Every row comes from one small tree of marks. Brackets hold a mark, then the marks that hang from it, in alphabetical order. Every link used is in the known rows. Which tree was each row made from?
Known rows
(N (T (G (L J) W Z) K)): [-17.5,   4.5,  47.0,   8.6,  15.6, -16.3,  10.0,  10.0,   8.9, -10.2,
 -26.1, -49.2,   9.6, -27.3, -12.6,  -2.3, -16.7, -12.5,  19.9]
(G (L J) (T K N) W): [-41.7,  -0.7,  33.3, -33.0,  26.2,  15.3,  15.8, -34.6,  -7.2,  17.7,
  -7.1, -43.8,  31.8, -32.4, -24.6,  18.7, -21.9, -54.5,  -8.1]
(G (T K) W Z): [-40.9, -25.3,   9.8,   8.9,  25.1,   6.0,  29.7,   7.9,   6.0,  14.9,
 -26.4, -22.8,  28.2, -27.5, -32.0,  36.8,   1.3, -67.1,  -7.8]
(J (L (G W Z))): [-14.2,  17.2, -15.4, -16.4,  20.4,  -8.5,  19.7,  -5.8, -21.7,   9.2,
 -32.1, -31.4,   9.0, -15.8,  -6.5,  16.2, -13.5,  -4.9,  -5.9]
(G (L J) (T K N) W Z): [-44.2,  -6.1,  31.6,  -9.3,  33.4,  29.9,  31.5, -23.7,  -2.6,  21.7,
 -31.5, -53.3,  41.5, -43.1, -43.6,  33.7, -31.5, -67.7,  -8.1]
(G L T W): [-68.6, -13.4,  22.5,  -8.6,  -0.3,  16.3,  29.3, -12.7,  11.2,  26.9,
 -11.4, -22.1,  38.3, -40.0, -21.4,  29.9, -19.6, -71.4,   3.6]
(G L T): [-36.4,  -1.4,  27.0,  12.1,  12.8,  18.1,  25.3,  -0.2,  -1.6,  16.7,
 -17.1, -11.1,  18.5, -25.0, -22.4,  15.8, -30.0, -57.9,  16.5]
(L (G (T K N) W Z) J): [ -1.0,  -7.5,  -7.8, -12.2,  47.2,  24.0,   5.2, -17.2,   5.5,  11.3,
 -26.0, -33.7,  31.4, -20.8, -10.2,  20.0, -18.9,   2.6, -15.1]
(J (L (G (T K N) W))): [-18.3,  19.5,  -1.7, -38.5,  36.4, -12.9,  24.8, -22.3, -37.9,   6.9,
 -20.0, -37.7,   3.6,  -3.7,  -2.0,   6.7, -12.9, -16.6,  -9.4]
(N (T (G L W) K)): [-28.8,   6.1,  48.8,  -6.1,   5.1, -30.3,  12.8,  -0.1,   1.7, -16.3,
  -7.9, -40.6,   1.5, -19.0,  -3.3, -13.4, -10.2, -15.8,  20.1]
(G T): [-16.8, -13.1,   6.7,  10.9,  14.5,  16.1,  17.5,  11.6,   4.6,  15.1,
 -15.4,  -0.8,  10.8,  -3.6,  -1.8,  13.4,  -7.9, -31.8,   5.6]
(G (L J) (T N) W Z): [-55.8,  -9.8,  22.8,  -4.8,  16.7,  50.7,  37.9, -21.9,  12.0,  35.5,
 -41.3, -50.9,  51.1, -44.2, -32.7,  38.3, -41.1, -58.9,  -6.3]
(K (T (G W) N)): [-22.3,  32.8,  22.1, -33.3, -27.8,  11.3,  10.0, -15.5, -10.0,  -6.7,
 -15.2, -29.4,  15.7,  -2.6,  18.5,  -5.4, -16.8,  23.7,  -6.2]
(N T): [  4.0,  -8.3,  19.1,  19.9,   0.6,  -2.8,  16.2,  21.4,   7.7,  -7.1,
 -20.5, -17.5,   5.6, -13.2,  -1.5,  -7.8,  -0.7,  -7.2,  19.9]
(T G): [-14.6,  11.7,  12.1, -11.3,  -3.8, -10.0,  -4.3,  -3.4,   5.1,  -3.5,
   0.2,  -9.3, -15.5,  22.1,  27.2, -14.4, -13.8,  33.4,   2.8]
(L (G W) J): [  8.2,  -1.8, -22.2, -22.5,  15.2,   7.0, -26.7, -12.9,  20.3,   7.7,
  -0.5, -12.1,  25.5, -20.0,  14.1,   9.2,  -3.2,  39.2, -13.0]
(J (L (G (T K N) W Z))): [-19.9,  16.3,  -2.7, -23.3,  41.2,  -3.9,  35.0, -16.0, -35.2,  10.7,
 -36.2, -43.6,   9.1,  -9.8, -12.8,  15.2, -19.1, -24.7,  -7.9]

Write each row's tree
[ -5.0,  35.6,  43.3, -38.7,  24.7, -12.1,  -5.5, -42.9, -26.5, -14.8,
   6.3, -43.0, -17.7,  16.4,   5.0, -27.1, -33.2,  25.0,  -1.8]  (T (G (L J)) K N)
[-27.0,   7.7,  20.8, -33.1,   6.6, -37.6,  -9.8, -16.5,  -2.0, -13.7,
  15.6, -20.9, -11.6,  12.1,  13.7,  -8.6,   6.5,  11.8,  -9.4]  (T (G W) K)
[-31.0,   3.7,  38.3,  13.3,  38.9,  24.3,  47.2, -18.0, -23.5,   7.1,
 -33.4, -37.7,  16.5, -22.5, -50.0,  16.3, -40.8, -71.2,   8.0]  (G L (T K N) Z)
[-27.7,  13.3,  -8.5, -20.4,  30.1,   9.7,  38.8, -14.8, -26.0,  19.3,
 -42.2, -42.0,  15.1, -10.8,  -7.0,  18.8, -25.3, -19.3,  -7.7]  (J (L (G (T N) W Z)))
[-48.3,  17.0,  27.0, -31.9,  -1.0,  23.6,  19.1, -42.2,   6.6,  13.5,
 -20.1, -56.6,  16.7,  -5.5,   3.1,   2.3, -44.9,  14.5,  -9.6]  (T (G (L J) W Z) N)
[-33.8,  12.2,  24.1, -37.7,  14.8, -10.6,  19.5, -39.5, -13.3, -10.0,
  -4.1, -47.5,  -5.3,  18.3,   0.5,  -8.4, -15.1,  12.0, -18.2]  (T (G W Z) K N)
[-23.0,  29.6,  43.6, -18.4,  23.9,  -6.6,  23.7, -38.8, -29.0, -16.1,
  -9.8, -46.6, -14.7,  11.8, -15.4, -17.1, -40.8,   1.3,   0.5]  (T (G L Z) K N)
[ 28.9,  -3.6,  -7.3,  18.8,  56.4,  16.2,  -7.8,  12.4,   3.2,   4.1,
 -29.5, -12.1,  17.7, -17.3, -10.7,  14.8, -19.4,   6.7,   1.8]  (L (G (T K) Z) J)
[-56.8,  -9.0,  31.6, -13.5,  16.0,  -4.3,  22.5, -14.9,  -3.7,  11.8,
  -2.2, -24.2,  28.3, -38.8, -32.8,  24.7, -10.5, -79.8,   1.7]  (G L (T K) W)
[-14.1,  22.5,  26.2, -11.3,   1.8,  -1.1, -13.2,  -9.1,   5.9,   2.8,
  -4.2, -21.9,  -3.5,   0.2,  16.0,  -9.6, -31.5,  24.5,   9.5]  (T (G (L J)))
[ -5.3,  24.4,  29.1, -39.0,  19.2, -20.8,   4.4, -38.1, -27.2, -20.7,
  11.6, -30.4, -28.2,  37.9,  16.0, -31.4, -15.4,  33.2,  -8.6]  (T G K N)
[-16.6,  18.1,  24.7,   8.9,   7.7,   9.7,   0.1,  -0.4,   9.4,   6.1,
 -24.0, -28.4,   2.5,  -8.2,   0.7,   1.3, -39.7,  14.9,  10.6]  (T (G (L J) Z))
[-59.1,   7.8,  22.9,  -7.6,  -9.4,   1.4,  19.2, -14.7,  13.9,   9.5,
 -16.6, -33.9,  14.0, -16.0,  -3.7,  11.0, -30.8,  -8.9,   1.6]  (T (G L W Z))
[-25.6,  -9.6,  -4.5, -10.7,  37.4,  14.4,  30.3, -24.3,  -4.2,   5.1,
 -20.5, -28.6,  25.9, -15.4, -17.3,  17.0, -17.5, -18.2, -12.3]  (L (G (T K N) W Z))
[-23.3,  37.7,  31.7, -18.5, -17.8,  28.1,  13.8, -13.2,  -6.7,   1.5,
 -34.3, -45.0,  30.0, -27.4,  -2.6,   6.9, -37.3,   9.3,   0.4]  (K (T (G (L J) W Z) N))
[ 18.2,   1.3, -10.0, -11.5,  38.6,  30.2,  -4.8, -14.4,   4.3,  11.5,
 -17.5, -15.4,  17.6,  -1.3,  14.3,   0.9, -27.1,  31.8,  -4.1]  (L (G (T N)) J)
